What can hang from each mark
motu: kaneg pibote
kaneg: fumo
botalu: fumo mepu
fumo: botalu futu motu zife
mepu: futu kaneg
futu: mepu
medu: fipasup pibote
pibote: fumo medu motu

Every row comes from one small tree of marks. The marks that hang from a mark follow it in brackets, in alphabetical order. Every link used is in the known rows. Which tree was each row made from?
In the rows, 128 means zero.
Known rows
mepu[futu kaneg[fumo]]: [120 160 176 123 102 135 155 146 131 144  66 170 163  90 196 151 119 192
 125 111 107  98  90 152 109]
fumo[motu[kaneg pibote[medu]]]: [ 83 121 181 103  99 122 162 141  99 110 116 163 178 100 165 122 102 180
 128 125 125 152 100 148 112]
motu[kaneg pibote[medu[fipasup]]]: [114 121 188 115 111 120 182 169  92 122 111 168 174  84 150 110 119 176
 104 134 130 157 114 152 101]
fumo[botalu[mepu[futu]] motu[kaneg pibote] zife]: [100 123 154 121  66 134 153  94 107 117 117 179 180 119 207 167  90 207
 153 111 118 128 136 116 120]
kaneg[fumo]: [117 136 180 117 118 139 153 164 117 129  84 160 150  77 169 137 135 167
 110 134 123 128  96 153 106]
fumo[botalu futu[mepu] motu[kaneg pibote] zife]: [ 72 103 124 120  53 134 153 110 102 121 143 160 187 126 206 166  97 195
 143 123 104 155 137 108 106]
botalu[fumo[motu[pibote]] mepu[futu kaneg]]: [107 166 163 127  75 133 157 110 143 120  81 180 161 105 204 165  89 187
 126  94 104  92  90 134 127]
medu[fipasup pibote]: [133 109 180 129 125 122 157 196 130 111 101 160 144  95 122  99 120 146
  99 139 115 140 122 158 102]
pibote[fumo[botalu[mepu]] medu[fipasup] motu]: [124  83 176 132  78 134 224 181  99 120 118 125 159  86 134 126  99 151
 116 129 127 105 134 160 153]
medu[fipasup pibote[fumo motu]]: [119  83 193 121 111 119 183 193 120 109 114 128 149  93 102 106 117 140
 115 141 128 129 126 155 143]
kaneg[fumo[zife]]: [106 136 176 123 112 145 144 156 114 128  87 166 150  83 172 143 125 176
 125 145 125 132 111 136 103]
botalu[fumo[futu motu zife] mepu[kaneg]]: [ 85 137 143 134  66 136 153 112 145 130  94 176 158 117 197 176  79 182
 132 115  87 106 105 112 111]
medu[fipasup pibote[fumo[futu] motu[kaneg]]]: [113  67 188 115 107 118 190 180 120 122 127 129 167  95 106 121 122 152
 117 140 123 142 128 145 134]
motu[kaneg pibote[fumo[zife] medu[fipasup]]]: [102 110 187 117 102 124 193 154  89 125 120 153 176  87 141 125 112 173
 126 141 140 149 119 139 107]
fumo[botalu[mepu] motu[kaneg pibote] zife]: [ 93 111 153 119  66 126 157 100  99 113 117 175 178 120 197 154  88 195
 149 121 114 138 135 113 122]
kaneg[fumo[motu zife]]: [ 85 134 166 113 110 141 133 145 116 121  99 165 159  95 173 150 110 171
 144 136 126 132 102 135 101]
futu[mepu[kaneg[fumo[motu[pibote] zife]]]]: [ 85 150 142 121  78 119 159 143 120 131  93 155 172 106 192 136  99 175
 132 112 103 123 104 129 113]
medu[fipasup]: [135 120 161 136 121 125 149 182 116 125  95 160 145  90 143 122 126 153
 100 123 119 138 109 155 102]
kaneg[fumo[botalu futu[mepu] motu zife]]: [ 84 120 129 123  76 149 146 138 120 129 121 157 169 105 201 169 107 174
 138 130 108 130 120 125  95]
botalu[mepu[futu kaneg[fumo[motu[pibote] zife]]]]: [108 168 167 121  74 126 158 124 135 141  77 170 159 105 205 171  90 194
 140  94 104  91 103 134 117]
botalu[fumo[futu zife] mepu]: [115 133 158 147  80 151 160 130 140 130  93 173 139  94 188 172 107 182
 107 129 101 119 121 121 114]
fumo[botalu futu[mepu] motu[kaneg] zife]: [ 80  88 115 128  64 139 155 112 111 129 136 161 189 124 202 163  98 192
 143 123  98 151 137 109 101]

Write each row's tree
[127 146 169 124  84 120 175 147 131 144  63 162 153  92 186 145 106 175
 113 105  94  99  96 142 118]
botalu[mepu[kaneg[fumo]]]
[102 146 165 131  88 144 151  96 131 118 103 188 168 100 196 173  96 201
 140 109 125 121 113 116 121]
botalu[fumo[motu[kaneg pibote] zife] mepu[futu]]
[103 116 148 127  61 135 171 108 125 125 100 147 165 117 188 169  86 180
 154 108 110  92 115 126 133]
pibote[fumo[botalu[mepu[futu kaneg]] motu zife]]
[111  88 189 124 116 125 199 186  89 124 117 154 174  79 126 102 115 172
 112 142 128 150 128 160 130]
pibote[medu[fipasup] motu[kaneg]]
[110 129 191 107 120 126 181 173  94 128 110 170 180  74 154 120 124 172
 110 137 138 154 107 153  89]
motu[kaneg[fumo] pibote[medu[fipasup]]]
[110 161 172 128  99 139 150 140 129 143  70 176 164  95 197 158 114 199
 137 120 109 101 102 139 105]
mepu[futu kaneg[fumo[zife]]]
[ 90  98 202 115 110 138 196 167  87 127 110 159 178  75 148 117 116 188
 130 157 132 147 129 147 134]
pibote[medu motu[kaneg[fumo[zife]]]]
[109 101 165 120 103 142 162 132 103 139 106 172 179  90 186 155 133 193
 125 145 115 148 122 124  95]
motu[kaneg[fumo[botalu futu zife]]]
[ 74 134 169 106  74 137 152 159 116 115 123 149 154 109 174 151  97 170
 115 123 110 139 101 155 103]
fumo[futu motu[pibote[medu]]]
[ 90  96 180 109 101 132 195 148 108 120 114 141 177  88 144 128 102 165
 133 129 130 131  94 156 119]
pibote[fumo[motu[kaneg]] medu]
[ 89  91 150 123  92 136 145 110  96 110 117 178 184 116 184 141 102 192
 152 137 116 149 130 117 111]
fumo[botalu motu[kaneg] zife]
[ 91  99 187 114 100 131 161 151 129 103 108 143 151 107 136 123 102 159
 138 144 120 129 116 140 127]
medu[pibote[fumo[motu zife]]]
[ 97 113 168 122 119 139 148 123 119 108 103 179 173  91 166 134 120 176
 121 133 123 145  92 133 113]
botalu[fumo[motu[kaneg]]]
[101 122 143 119  53 135 169 155 117 118 129 153 159 117 189 162  83 164
 113 108 101 121 121 148 100]
fumo[botalu[mepu] futu motu[pibote[medu[fipasup]]]]
[120 112 144 144  56 149 162 135 120 135 104 162 143 112 201 174 105 189
 116 130  91 120 145 122 112]
fumo[botalu[mepu] futu zife]
[111 134 159 132  95 138 155 125 138 112  90 173 151  95 178 150 100 167
 114 111 110 114  97 138 123]
botalu[fumo[motu] mepu]
[126 152 167 125  93 140 160 141 125 141  71 173 168  93 206 152 121 194
 127 116 104  94 100 150 110]
mepu[futu kaneg[fumo[botalu]]]
[ 72  94 169 114  83 142 187 141 113 130 129 140 175 101 154 156  93 175
 144 138 123 136 110 138 106]
pibote[fumo[futu motu[kaneg] zife] medu]
[ 83 131 148 115  76 135 149 134 119 135  95 166 172 114 199 159 100 181
 142 130  93 113 104 126  97]
mepu[kaneg[fumo[botalu futu motu zife]]]
[ 98 147 159 117  79 146 145 125 116 120 103 170 162 102 205 172  99 185
 146 120 123 112 120 130 108]
kaneg[fumo[botalu[mepu[futu]] motu[pibote] zife]]
[126 126 176 124  78 131 200 172 103 116 110 140 150  89 157 130 104 153
 104 125 126 115 118 158 120]
motu[pibote[fumo[botalu[mepu]] medu[fipasup]]]
[143  92 170 130 101 125 185 179 132 115 106 142 149  97 128 117 111 140
 108 129 115 115 127 151 117]
medu[fipasup pibote[fumo[botalu[mepu]]]]
[106 138 162 107  83 136 154 138 113 116 101 162 160  97 194 154 108 167
 127 117 117 115 104 143 113]
kaneg[fumo[botalu[mepu] motu[pibote]]]
[ 83  94 172 107  88 137 194 150 116 130 125 134 175  94 152 149 101 167
 130 127 120 133  96 153 109]
pibote[fumo[futu motu[kaneg]] medu]
[ 89  71 180 124  90 135 212 172  96 135 137 129 176  89 124 141 105 170
 135 148 133 142 136 138 129]
pibote[fumo[futu zife] medu[fipasup] motu[kaneg]]
[101  91 203 118 105 131 201 170  88 121 108 152 173  79 143 106 117 186
 115 147 124 147 126 158 146]
pibote[medu motu[kaneg]]
[ 95 152 159 116  65 121 161 134 132 140  85 161 156 110 197 168  89 180
 130 106  94 105 102 128 111]
botalu[mepu[kaneg[fumo[futu motu[pibote] zife]]]]
